What can hang from each mark
z504: z522 z737 z775
z280: z149 z504
z28: z250
z149: z250 z522 z803
z737: z149 z686
z803: z504 z686
z250: z504 z717
z686: z250 z280 z522
z775: z149 z686 z717
z439: z250

In the rows, zero is written as 128.
Known rows, with every way that one mark hangs from another
z280(z504(z522)): [136 127 140 160 119  96 132 123 144  88 151 120 181 186 165 132 125 117
 177 110 147 138 107 129 127 135 107 131 133 134 178 143 135 171 137 138
 117 137 125 119 122]
z439(z250(z504(z737(z149) z775))): [106 192 120 149 121  94 169 138 136 121 156 114 183 152 117  91 168 121
 123 151 179  89 116 109 143 120 127 138 157 162 182 170 120 145 183 136
 125 142 105 106 102]
z504(z522 z737 z775(z686)): [126 187 151 155 135 118 163 122 135 107 163 155 219 116 117  86 146 112
 163 115 199  94 144  81 127 167 119 121 131 159 165 151 126 178 133 129
 120 125 116 105  93]
z686(z280(z149(z803) z504)): [141 136  89 140 133 123 160 111 152  83 186  87 181 216 159 121 114 144
 164 155 164 125 108 102 125 102 116 123 129  91 186 150 155 141 164 119
 100 173 116 113 109]
z737(z149(z803)): [120 135 123 135 143 123 139 110 125 103 152  91 163 162 128 115 118 124
 160 116 134 127 126 118 129  95 128 118 157 132 183 109 164 141 138  81
 102 128 132 156 123]
z250(z504(z522 z775(z149 z686)) z717): [134 210 121 169 147  55 127 133 131 131 116 140 187  78  86 109 148 143
 117 115 193  60 161 127 104 148 122 140 142 143 149 166 120 232 123  93
 150 147 100 110  86]
z686(z250 z280): [123 153 100 106 129 143 142 148 166 123 177 121 163 199 164 114 128 131
 143 107 120 125 129 109 165 116 134 126 114 117 155 142 117 125 163 115
 129 162 107 129 110]
z737(z149(z250) z686(z280(z504) z522)): [132 186  99 209 126  98 192 129 191  95 199  64 203 208 168 112 111 163
 164 174 227 164 141 115 127 144 120 143 177  87 217 149 158 105 185 142
  68 118 150 125 110]
z439(z250(z504 z717)): [142 170 136 147 119  64 127 156 145 132  92 132 133 156 120 129 133 120
 107 117 114 108  84 144 144 119 111 136 132 169 149 174 105 180 117 132
 181 139  80 125  91]
z28(z250): [129 166 144 127 114 119 142 155 164 105 122 119 167 154 140 138 120 127
 141 104 120 123 116 154 158 119 135 104 121 147 149 139 132 160 101 152
 112 136 110 123 100]
z737(z149(z522) z686): [128 164 145 148 135 136 154 117 119  93 167  81 183 167 117 100 128 146
 164 130 156 137 144 107 138 114 129 113 155 125 184 121 177 126 142 102
  79 111 143 162 125]
z803(z504): [129 163 154 120 129 132 139 122 131 115 162 115 160 167 138 115 117 117
 156 119 117 112 108 140 134 120 112 104 128 121 160 146 114 133 125  89
  95 145 104 144 125]
z775(z686 z717): [150 187 122 139 122 132 138 148 180  90 119 125 162 149 116 101 130 111
 129 105 131 110 140 138 144 125 123 126 137 122 163 150 129 154 118  96
 135 165  95 136  87]
z737(z686): [134 163 140 148 124 130 142 134 151  99 136  92 161 171 139 116 110 134
 155 120 137 127 121 131 133 131 122 125 125 132 172 148 142 128 117 118
 103 130 116 146 110]
z504(z522 z775(z686(z250) z717)): [148 171 132 135 128 131 157 140 178  88 151 162 198 140 130  81 169 116
 147  95 144  93 176 110 153 129 155 140 137 132 187 151 117 162 142 101
 128 150 116 131  87]
z280(z504(z737(z149 z686(z522)) z775)): [131 189 128 201 133 105 185 115 155  76 192  91 234 171 153  91 141 171
 183 170 229 138 142  84 101 153 134 138 176 120 224 162 164 124 184 148
  64 125 144 106  85]
z280(z504(z522 z775)): [127 148 132 159 110  90 155 130 155  81 169 127 203 168 160 109 155 130
 175 119 162 124 116 116 124 134 116 139 139 135 182 159 133 172 138 135
 109 142 119 111 108]
z775(z149(z250 z522 z803) z686 z717): [143 154 154 154 123 106 154 143 119  90 139 116 178 122  88  76 137 121
 135  91 142  98 181 118 152 139 158 118 131 105 194 112 139 169 118  45
 125 154 123 146 129]
z737(z149(z250(z504) z522 z803(z686))): [ 99 139 160 139 127 111 165 121  69 109 180  95 166 154  90 103 120  99
 162 145 150 114 128 107 126 108 153 112 194 128 211  88 139 158 123  76
 100 129 151 164 178]
z686(z250 z280 z522): [134 142 108 128 137 128 149 143 166 121 180 128 178 198 161 114 121 122
 149 109 132 137 126  93 144 130 140 119 132 123 163 139 125 158 166 133
 128 144 120 115 114]
z686(z280): [118 173 112 123 123 131 150 148 166 119 166 110 168 190 142 115 116 123
 136 117 134 126 106 115 148 126 109 116 126 123 140 148 137 136 142 127
 121 157 102 117 104]
z149(z250 z522): [114 144 147 135 115 103 150 157 138 105 161 121 169 163 138 107 136 120
 143 109 121 146 132 129 162 118 134 128 128 139 162 125 131 153 111 110
 126 126 136 142 152]
z803(z686(z280(z504(z737 z775)) z522)): [124 197 147 170 115 122 204 135 144  99 230 125 227 190 147  93 131 133
 173 167 204 126  96  55 107 183 123 113 160 116 190 161 125 149 158 154
  94 165 111  75  82]
z803(z504(z522) z686(z250 z280)): [132 161 179 120 134 164 180  95 106 130 227 136 187 190 141 111 112 106
 181 130 142 101 109  94 144 146 129  88 139 108 186 127  97 128 154  91
  82 132 124 137 118]
z737(z686(z280)): [124 185 116 141 125 144 158 139 167 113 163  87 175 192 143 111 105 137
 146 129 160 128 114 106 142 143 112 113 127 110 160 153 143 109 139 129
  99 145 104 133  94]
z686(z250(z504(z737)) z522): [124 130 128 135 145 114 127 157 121 120 139 149 170 173 150 118 130  96
 147 120 132 118 131  94 134 136 167 133 150 148 182 139 116 173 166 145
 136 143 125 104 141]
z149(z250): [113 158 118 146 120 107 143 164 170 114 144 116 155 168 155 121 126 119
 127 120 127 140 134 153 157 115 128 148 124 134 158 143 116 132 118 113
 128 127 131 138 134]
z775(z149 z686(z280 z522) z717): [155 206 112 166 133 115 162 143 175 112 147 114 188 152 104  92 121 125
 111 116 177  96 155 106 126 159 130 111 144  90 162 158 142 172 159  94
 120 162  99  99  74]
z280(z149(z250) z504(z737(z686))): [131 169 105 194 131 114 177 135 169  82 176  87 193 196 190 108 123 166
 152 188 201 144 152 134 137 135 136 160 119 109 215 172 138  89 170 149
  89 128 156 111 119]
z250(z504(z737 z775)): [ 98 187 122 128 124 113 142 164 135 117 146 130 188 151 132 100 152 112
 131 131 152  93 120 105 132 134 136 136 153 148 163 166 117 160 147 138
 123 170 104 100 115]
z737(z686(z280(z149) z522)): [149 176  97 172 149 135 181 120 175  99 175  87 194 203 139 111 103 146
 143 164 191 132 126 102 115 128 122 118 137 109 174 170 168 134 152 150
  87 114 138 108  95]
z439(z250(z504(z737))): [126 153 143 137 116  95 141 149 121 129 117 130 150 173 124 110 136  90
 123 122 132  97  85 125 150 141 118 127 131 172 165 167 103 159 150 150
 160 139  90 105 117]
z775(z149(z522) z686(z250) z717): [158 162 131 126 133 132 132 144 134  97 145 134 169 135 111  81 158 133
 130  84 124  88 192 111 162 124 164 121 112  99 181 128 133 171 162  54
 134 169 114 140 109]
z803(z504(z522 z737(z686(z250)))): [137 143 188 148 144 159 160  98  98 113 185 130 200 178 161  99 118 124
 194 127 157 108 140  97 148 164 146 108 123 130 212 138 115 107 164 112
  75 107 139 142 119]
z775(z686(z250 z280 z522) z717): [162 176 111 140 135 137 161 147 193 103 160 139 184 177 131  93 129 113
 138 107 150 119 154  91 147 142 146 121 147 103 179 146 127 152 160 109
 133 164 101 120  80]

Rows
[138 191 143 166 143 133 217 116 146 122 229 109 197 190 131 113  98 122
 144 199 193 124 116 120 115 129 127 109 156  90 190 154 118 120 141 106
  69 111 148 113 130]  z803(z504 z686(z280(z149(z250)) z522))
[138 193 129 148 110  56 146 160 152 128 108 136 156 141 114 109 162 131
 106 125 131  91  95 135 138 116 119 144 131 167 148 190 102 187 120 134
 173 161  76 116  80]  z439(z250(z504(z775) z717))
[132 133 157 152 141 147 152 123 121 108 160 130 192 179 167 105 119 126
 181 110 150 124 147  91 151 158 151 124 116 150 203 133 132 121 155 140
 109 100 144 129 116]  z504(z522 z737(z686(z250)))
[144 193 143 152 121 120 166 139 175  86 140 149 204 132 109  83 160 105
 140 103 160  94 151 116 134 142 129 132 147 137 174 156 131 175 115 109
 120 146 109 122  80]  z504(z522 z775(z686 z717))
[136 200 137 127 141 166 191  94 132 119 223 101 178 190 126 114 107 129
 149 181 169 101 102 117 120 118 109  94 138  87 171 157 119 115 152  94
  71 149 120 127 109]  z803(z504 z686(z280(z149)))
[118 194 153 152 120  74 143 159 150 121 105 153 202 123 125 132 149 136
 131 116 145  87 120 140 137 135 144 124 149 169 155 163 128 205  94 172
 129 139 106 103  78]  z28(z250(z504(z522 z775) z717))
[129 129 233 138 134 153 177  73  45 110 196 138 203 162 111 104  92  84
 205 128 145  95  92  80 114 173 127  70 149 141 209 106 116 152 109  80
  74 109 130 139 130]  z149(z803(z504(z522 z737) z686))
[103 169 118 119 131 128 160 153 131 134 187 147 209 179 156  94 160 109
 150 123 167  87 133  73 154 152 149 135 151 136 179 155 111 151 193 155
 121 161 117  92 115]  z686(z250(z504(z522 z737 z775)) z280)
[141 116 199 107 124 134 144 102  66  95 175 118 180 165 102 100 117 102
 192  96 111 112 101  99 135 125 127  75 137 121 182 104 142 168 108  64
  86 143 108 166 147]  z149(z522 z803(z504))
[135 181 106 187 125  80 166 122 168 113 187 108 195 152 144 110 122 140
 143 128 227 108 161 129 137 164 108 138 123  91 176 147 118 158 170 108
 114 141 125 105 108]  z775(z149(z250) z686(z280(z504(z522))))
[140 141 197 136 129  93 147 122  83 109 159 132 182 150 118 102 114 133
 163 116 110 127 121 116 147 131 138 106 131 128 184 113 124 160  93  66
 110 125 121 169 134]  z149(z250(z717) z522 z803(z504))
[132 170 158 151 130  78 122 153 138 126  88 146 179 138 133 155 120 122
 133 106 131 104 110 156 142 131 137 113 145 165 157 148 131 207  88 172
 138 120 110 112  88]  z28(z250(z504(z522) z717))
[138 138 133 138 147  86 103 146 129 130 113 150 156 156 154 136 133 123
 135 102 110 111 130 132 140 118 145 147 142 154 169 141 115 189 134 126
 162 132 119 130 116]  z686(z250(z504(z522) z717))
[118 197 176 126 119 140 181 112 119 109 200 120 187 148 109  98 133 122
 164 146 146  94 106 120 113 133 119 102 146 119 172 153 101 135 112  76
  76 155 105 139 111]  z803(z504(z775) z686)
[109 144 124 120 141 134 142 149 119 139 170 142 187 195 161 114 130  97
 152 116 146  98 121  84 160 152 146 123 143 137 176 138 117 151 186 154
 136 147 123  99 127]  z686(z250(z504(z522 z737)) z280)
[112 147 110 135 132  97 146 162 130 107 152 113 162 171 132 115 151 114
 123 153 148 119 143 141 145  87 145 143 144 126 169 143 141 160 138 123
 124 137 149 127 173]  z280(z149(z250(z504) z522))
[123 204 108 144 112 116 150 161 173 101 135 118 179 143 130  85 167 138
 106 109 128  88 158 139 141 118 149 141 126 107 167 173 131 154 152  81
 117 179 112 105  86]  z504(z775(z149 z717))
[144 210 138 150 107 103 175 159 161 106 121 144 180 139  92  70 168  97
 110 128 167  63 125 111 156 152 132 136 145 153 182 186 100 159 151 132
 154 177  70  97  72]  z439(z250(z504(z737 z775(z686 z717))))
[124 206 171 146 127 149 178 120 125 106 186 109 212 153 132  81 133 145
 169 151 176  99 127 104 129 163 124 111 133 124 187 166 124 104 140 108
  61 144 110 132  95]  z803(z504(z737(z686) z775))
[107 164  89 154 139 104 170 149 160 126 165 110 179 194 154 126 129 105
 118 162 183 112 133 142 140 114 131 148 154 120 171 160 130 149 158 154
 124 121 151 105 145]  z686(z280(z149(z250(z504(z522)))))
[140 112 127 124 149 151 160 101 113  99 179 117 157 173 135 113 119 125
 166 141 123 109 136 103 121  88 161 122 128 123 201 120 129 143 129  73
 112 138 145 149 135]  z280(z149(z803(z686(z250))))
[118 179 127 160 131  84 145 149 140 116 157 114 181 149 139 108 141 164
 126 135 139 153 150 129 152 106 134 142 149 135 170 123 153 147 132  96
 128 107 150 154 115]  z737(z149(z250(z717) z522))
[123 223 117 141 131  88 144 151 152 118 114 114 182  82  81 113 146 137
 114 117 192  47 164 147 132 132 141 117 136 128 144 160 118 200 132 115
 112 175  90 107  90]  z28(z250(z504(z775(z149 z686))))
[128 140 151 124 143 136 147  81 105 107 176  92 174 162 122 110 110 122
 174 128 134 112 121 124 123 101 125  98 161 112 195 114 147 132 144  54
  69 132 125 166 130]  z737(z149(z803(z504)))
[152 132 184 164 157 154 182  65  76  91 181 106 215 178 127  99  99 121
 199 155 184  99 123  91 116 151 136  93 133 125 224 139 153 124 141 104
  53  89 150 138 121]  z280(z149(z803(z504(z522 z737(z686)))))
[ 84 191 118 144 119  99 159 182 152 124 151 127 184 148 144  97 155 111
 122 143 161 104 140 123 148 136 147 155 150 148 173 162 103 139 144 140
 125 159 122 102 136]  z149(z250(z504(z737 z775)))
[107 189 132 121 113 104 145 170 161 112 121 122 182 136 123 126 151 123
 131 118 143  83 125 147 146 112 144 121 148 149 148 163 120 173 113 159
 109 172  98 109 104]  z28(z250(z504(z775)))
[147 164 109 178 139 134 161 118 156  75 165  90 188 198 176 113 122 164
 162 176 197 131 131 117 123 134 126 138 120 109 206 170 150 108 173 148
  89 137 138 110 101]  z280(z149 z504(z737(z686)))
[133 143 132 155 139 138 150  96 128  94 149  66 172 164 124 108 106 143
 174 129 153 128 136 113 123 115 132 113 158 123 202 117 171 123 137  87
  80 114 137 173 119]  z737(z149(z803) z686)
[116 120 191 137 115 123 173 128  82  94 183 113 173 155 107 100 115 103
 173 113 123 131 117 100 139 130 147 104 147 137 191  91 128 157  77  77
 110 122 137 156 166]  z149(z250 z522 z803(z686))
[142 161 166 123 138 156 184 109 121 128 223 132 181 193 132 107 101 112
 177 139 145 114 110  88 125 145 136  87 151 102 185 132 100 133 153  92
  81 142 116 132 118]  z803(z504 z686(z250 z280 z522))
[108 182 147 143 116 115 152 165 135 105 126 151 205 167 136  90 162  93
 128 124 142  89 131 109 140 153 153 139 171 145 190 163 128 167 147 148
 124 161 117  90 104]  z250(z504(z522 z737 z775(z717)))
[157 175 124 165 141 118 152 143 170 122 159 120 187 190 158 114 105 164
 146 126 149 141 132  88 137 149 141 126 131 120 178 155 139 144 143 132
 125 123 116 128  71]  z737(z686(z250(z717) z280 z522))
[149 219 139 167 137  61 147 159 168 115 102 150 202  90  84 123 141 140
 124 124 188  88 135 126 111 145 141 118 162 159 147 166 125 234  84 159
 134 151  86 104  61]  z28(z250(z504(z775(z686(z522))) z717))
[115 202 147 128 104 105 155 181 132  99 118 124 194 129  98  98 175 131
 112 107 132  62 159 140 158 124 176 113 149 121 170 160 141 189 131 122
 102 189 107  98 103]  z28(z250(z504(z775(z149(z522) z717))))
[133 156 207 138 127 140 168  87  94 114 183 131 177 162 118 121 106  95
 180 127 137 105  96 122 115 145 112  87 152 131 180 129 112 146 101  89
  82 112 129 144 128]  z803(z504(z522) z686)
[151 147 144 151 124  85 148 102 101  70 178 108 202 109  85  77 155 147
 178 101 195  84 160  77 112 142 124 113 124 108 186 125 147 212 141  57
 104 186  99 131 111]  z280(z504(z775(z149(z522 z803) z686)))
[130 195  73 146 123 114 177 132 193  87 203  97 201 199 167 104 156 161
 142 171 189 117 125 112 129 103 110 145 128  92 172 188 141 133 188 139
  98 185 113  90  86]  z686(z280(z149 z504(z775)))
[122 201 163 144 106 116 181 153 129 101 181 123 203 142 120  64 174 138
 127 125 135  89 170 141 163 130 160 126 133  88 187 155 117 128 146  53
  79 170 132 126 125]  z803(z504(z775(z149(z250 z522) z717)))
[152 211 120 171 128  98 161 144 173  95 136 130 200 114  96  78 155 132
 114 113 176  83 176 119 113 142 143 131 146 112 171 167 135 194 139  83
 115 161 107 102  75]  z504(z775(z149 z686(z522) z717))
[140 188 112 142 138 136 145 145 172 126 156 110 167 186 166 113 115 174
 136 124 136 128 134 104 158 135 136 133 113 113 167 156 132 116 151 121
 125 143 102 140  73]  z737(z686(z250(z717) z280))
[142 164 133 152 148 125 133 122 124 105 161 108 180 159 142 103 138 184
 158 126 139 138 164  97 149 111 153 131 137 125 194 125 165 133 158  96
 112 111 146 172 101]  z737(z149(z522) z686(z250(z717)))
[119 154 159 124 128 154 183  92  79 106 220  94 189 181  93  95 110 121
 181 131 157 122 109  59 127 126 126  81 173 108 190  91 166 144 140  75
  88 139 130 153 127]  z737(z149(z522 z803(z686(z280))))
